Each row was made from one small tree. The marks that hang from a mark follow it in brackets, in the order of their numbers. Every link used is in the known rows. Write each row's tree.
Known rows
K_399(K_218 K_599 K_807): [-0.25 -0.11 -0.13  0.00  0.20  0.17  0.01  0.09  0.14 -0.13  0.05 -0.12
 -0.01  0.01  0.02  0.24  0.06  0.04 -0.06 -0.03]
K_599(K_399): [-0.16  0.19  0.10  0.03  0.05 -0.16 -0.10 -0.03 -0.11 -0.16 -0.15 -0.01
 -0.09  0.01 -0.04 -0.04  0.08  0.01  0.12  0.03]
K_807(K_399(K_218)): [-0.07  0.13  0.06 -0.17 -0.01 -0.01  0.08  0.00 -0.15 -0.03 -0.05 -0.08
  0.04 -0.02  0.06 -0.15 -0.22  0.11 -0.01 -0.02]
K_807(K_399(K_218 K_599(K_375))): [ 0.00  0.15 -0.04 -0.23  0.29  0.03 -0.03  0.06  0.02  0.01 -0.12 -0.03
  0.04  0.03 -0.15 -0.16  0.02 -0.06 -0.11 -0.07]
K_599(K_375 K_399(K_218 K_726 K_807)): [ 0.14  0.30 -0.16  0.11  0.43 -0.08 -0.05 -0.19 -0.02  0.17 -0.01  0.20
  0.03 -0.08 -0.09  0.19  0.17  0.08 -0.20 -0.03]
K_399(K_807): [-0.34 -0.18 -0.01  0.00  0.02  0.03  0.05  0.09 -0.02  0.00  0.07 -0.08
  0.04 -0.04  0.21  0.11  0.06 -0.03  0.10  0.17]
K_569(K_600(K_726) K_839): [-0.37 -0.17  0.31  0.01 -0.69  0.01 -0.09  0.26  0.02 -0.16 -0.08 -0.04
 -0.42  0.46  0.13 -0.12 -0.33  0.22  0.21 -0.02]
K_218(K_399(K_599(K_375) K_726 K_807)): [ 0.10  0.01 -0.16  0.07  0.27  0.14 -0.17  0.06  0.04  0.08  0.16  0.14
  0.13 -0.24 -0.18 -0.02  0.35 -0.09 -0.17  0.00]
K_399(K_218 K_599 K_726(K_600)): [ 0.33 -0.05 -0.07  0.07 -0.11  0.00  0.11 -0.09  0.18  0.02 -0.01 -0.08
  0.01  0.02 -0.17  0.08 -0.12 -0.01  0.01 -0.03]
K_399(K_218 K_726 K_807): [ 0.07 -0.03 -0.16  0.15 -0.02  0.06  0.17 -0.16 -0.05  0.08  0.21 -0.02
  0.10 -0.15  0.16  0.26 -0.14  0.16 -0.14  0.00]
K_599(K_399(K_218 K_807)): [-0.22  0.20 -0.03  0.09  0.21 -0.02 -0.04 -0.06 -0.05 -0.09 -0.04  0.01
 -0.04 -0.02  0.04  0.19  0.04  0.19 -0.02 -0.02]
K_569(K_600): [-0.38 -0.03  0.22 -0.01 -0.41 -0.07  0.03  0.15  0.07 -0.16 -0.07 -0.11
 -0.22  0.17 -0.01 -0.25 -0.08 -0.06  0.19  0.14]
K_218(K_399(K_807)): [-0.24 -0.04  0.03  0.03  0.03  0.15 -0.11  0.10 -0.14 -0.06  0.12  0.00
  0.03 -0.18  0.05 -0.05  0.14  0.08  0.07  0.10]
K_600(K_726): [-0.13 -0.19  0.13 -0.16 -0.31  0.00  0.03 -0.01 -0.25  0.03 -0.07 -0.09
 -0.18  0.11  0.25  0.02 -0.26 -0.01  0.28 -0.01]
K_599(K_375 K_399(K_807)): [-0.19  0.20 -0.04 -0.01  0.46 -0.10 -0.13  0.00 -0.01  0.09 -0.14  0.16
 -0.01  0.00 -0.06  0.08  0.33 -0.08 -0.01  0.09]
K_600(K_569(K_839) K_726): [-0.09 -0.40  0.25 -0.03 -0.51 -0.02 -0.08  0.02 -0.29 -0.14 -0.15  0.00
 -0.36  0.41  0.45  0.06 -0.36  0.20  0.28 -0.20]
K_600(K_569 K_726): [-0.06 -0.33  0.20 -0.09 -0.39 -0.04  0.01 -0.08 -0.32 -0.02 -0.13 -0.05
 -0.25  0.22  0.45  0.02 -0.27  0.03  0.31 -0.17]
K_807(K_399): [-0.12  0.03  0.10 -0.18 -0.05 -0.06  0.03  0.08 -0.12  0.01 -0.04 -0.08
  0.10 -0.04  0.08 -0.25 -0.09 -0.04  0.05  0.07]
K_807(K_399(K_218 K_599)): [-0.04  0.09  0.00 -0.17  0.11  0.04  0.00  0.09  0.02 -0.08 -0.05 -0.11
  0.07  0.00 -0.08 -0.15 -0.08  0.01 -0.09 -0.09]
K_726(K_600): [-0.08 -0.15  0.18 -0.06 -0.27 -0.10  0.10  0.06  0.03  0.03 -0.14 -0.12
 -0.05  0.12  0.04 -0.09 -0.10 -0.08  0.37  0.27]
K_839(K_569(K_600)): [-0.44 -0.08  0.33 -0.13 -0.50  0.07  0.08  0.15  0.03 -0.47 -0.01 -0.09
 -0.24  0.24  0.22 -0.18 -0.11 -0.21  0.13  0.01]
K_726(K_600(K_569(K_839))): [-0.05 -0.32  0.27  0.04 -0.41 -0.12  0.01  0.08  0.01 -0.11 -0.20 -0.05
 -0.20  0.36  0.20 -0.06 -0.17  0.10  0.38  0.12]
K_807(K_399(K_599 K_726)): [ 0.18  0.02 -0.04 -0.06  0.02 -0.06  0.01  0.07  0.05  0.07  0.06 -0.01
  0.22 -0.14 -0.10 -0.21  0.04 -0.14 -0.19 -0.05]
K_807(K_399(K_218 K_599 K_726)): [ 0.23  0.11 -0.08 -0.06  0.06  0.01  0.05 -0.02  0.02  0.03  0.06 -0.03
  0.17 -0.11 -0.11 -0.12 -0.10  0.01 -0.23 -0.14]

Write each row's tree
[ 0.16 -0.02 -0.29  0.07  0.37  0.11  0.02 -0.07  0.16  0.13  0.12  0.07
  0.08 -0.08 -0.09  0.26  0.16 -0.05 -0.26 -0.06] : K_399(K_218 K_599(K_375) K_726 K_807)
[ 0.24  0.38 -0.08  0.05  0.31 -0.16 -0.07 -0.26 -0.11  0.06 -0.15  0.16
 -0.08 -0.03 -0.18  0.05  0.07  0.02 -0.10 -0.07] : K_599(K_375 K_399(K_218 K_726))
[-0.05  0.06  0.01 -0.23  0.26 -0.04 -0.08  0.15  0.05  0.06 -0.12  0.00
  0.10  0.01 -0.14 -0.25  0.16 -0.20 -0.06  0.02] : K_807(K_399(K_599(K_375)))
[-0.21 -0.06 -0.04  0.03  0.14  0.20 -0.18  0.18  0.01 -0.13  0.11 -0.01
  0.05 -0.16 -0.09 -0.03  0.28 -0.02  0.00  0.02] : K_218(K_399(K_599 K_807))
[ 0.25 -0.09  0.14  0.01 -0.29 -0.14  0.06  0.03 -0.01  0.13 -0.01  0.05
  0.13  0.08  0.11 -0.22 -0.18  0.09  0.00  0.02] : K_807(K_399(K_726(K_600(K_569(K_839)))))
[-0.38 -0.15  0.35 -0.19 -0.61  0.11  0.07  0.15 -0.04 -0.36 -0.02 -0.07
 -0.29  0.29  0.32 -0.12 -0.23 -0.17  0.16 -0.07] : K_839(K_569(K_600(K_726)))
[ 0.06  0.22 -0.11  0.20  0.15 -0.06  0.00 -0.16 -0.04  0.02  0.09  0.09
  0.07 -0.13  0.00  0.20  0.02  0.19 -0.16 -0.08] : K_599(K_399(K_218 K_726 K_807))
[-0.17  0.00 -0.07 -0.02  0.31  0.17 -0.21  0.16  0.03 -0.03  0.05  0.06
  0.03 -0.12 -0.16 -0.05  0.37 -0.09 -0.02  0.04] : K_218(K_399(K_599(K_375) K_807))
[ 0.27 -0.16 -0.02  0.07 -0.16 -0.08  0.05  0.02  0.21  0.07  0.00 -0.04
  0.07  0.00 -0.16 -0.04  0.06 -0.19  0.07  0.08] : K_399(K_599 K_726(K_600))
[ 0.18 -0.08 -0.09  0.15 -0.12  0.04  0.23 -0.12  0.09  0.22  0.17 -0.01
  0.13 -0.07  0.12  0.23 -0.16  0.15 -0.01  0.11] : K_399(K_218 K_726(K_600) K_807)
[ 0.10 -0.09 -0.24  0.14  0.14  0.12  0.06 -0.06  0.16  0.01  0.21 -0.03
  0.12 -0.12 -0.01  0.27  0.03  0.04 -0.23 -0.09] : K_399(K_218 K_599 K_726 K_807)
[ 0.20 -0.14 -0.17  0.15  0.04  0.10  0.13 -0.01  0.29  0.14  0.15 -0.02
  0.16 -0.05 -0.06  0.23  0.02  0.04 -0.11  0.02] : K_399(K_218 K_599 K_726(K_600) K_807)
[ 0.01  0.12 -0.06  0.20  0.12 -0.12 -0.05 -0.08 -0.02  0.05  0.08  0.10
  0.11 -0.16  0.02  0.12  0.16  0.04 -0.11  0.01] : K_599(K_399(K_726 K_807))
[ 0.22 -0.04 -0.12 -0.02  0.17 -0.07 -0.05 -0.04  0.09  0.04 -0.03  0.04
  0.01 -0.04 -0.20 -0.01  0.20 -0.28 -0.08  0.00] : K_399(K_599(K_375) K_726)
[ 0.39  0.03 -0.11  0.00  0.12 -0.02  0.07 -0.12  0.19  0.13 -0.07  0.03
 -0.01  0.06 -0.25  0.07  0.01 -0.10 -0.01  0.01] : K_399(K_218 K_599(K_375) K_726(K_600))
[ 0.12 -0.20 -0.04  0.14 -0.16 -0.03  0.18 -0.01  0.12  0.27  0.16  0.02
  0.19 -0.11  0.12  0.11  0.01 -0.03  0.05  0.22] : K_399(K_726(K_600) K_807)
[ 0.20  0.14 -0.02 -0.07 -0.06 -0.03  0.12 -0.11 -0.15  0.09  0.08 -0.03
  0.14 -0.13  0.03 -0.12 -0.25  0.11 -0.15 -0.08] : K_807(K_399(K_218 K_726))
[-0.05  0.04 -0.07 -0.13  0.29  0.05 -0.06 -0.02  0.04 -0.15 -0.17 -0.06
 -0.18  0.13 -0.16  0.07  0.05 -0.10  0.02 -0.04] : K_399(K_218 K_599(K_375))
[-0.04  0.35  0.00 -0.06  0.37 -0.13 -0.11 -0.16 -0.13 -0.06 -0.26  0.10
 -0.18  0.09 -0.15  0.04  0.09  0.03  0.03 -0.02] : K_599(K_375 K_399(K_218))
[ 0.27  0.17 -0.12 -0.13  0.24 -0.01  0.01 -0.04  0.04  0.12  0.00  0.03
  0.15 -0.08 -0.18 -0.13  0.00 -0.06 -0.25 -0.12] : K_807(K_399(K_218 K_599(K_375) K_726))
[ 0.04 -0.01 -0.05  0.13 -0.03  0.11 -0.05 -0.01 -0.15  0.04  0.23  0.08
  0.13 -0.29  0.02 -0.02  0.11  0.07 -0.07  0.04] : K_218(K_399(K_726 K_807))
[ 0.14  0.19 -0.06  0.21  0.07 -0.08  0.06 -0.14  0.07  0.12  0.04  0.09
  0.10 -0.07 -0.03  0.17  0.00  0.18 -0.06  0.02] : K_599(K_399(K_218 K_726(K_600) K_807))
[ 0.24 -0.01  0.02  0.08 -0.11  0.07 -0.11  0.04  0.05  0.00  0.06  0.02
  0.07 -0.15 -0.24 -0.17  0.13 -0.06  0.05  0.03] : K_218(K_399(K_599 K_726(K_600)))
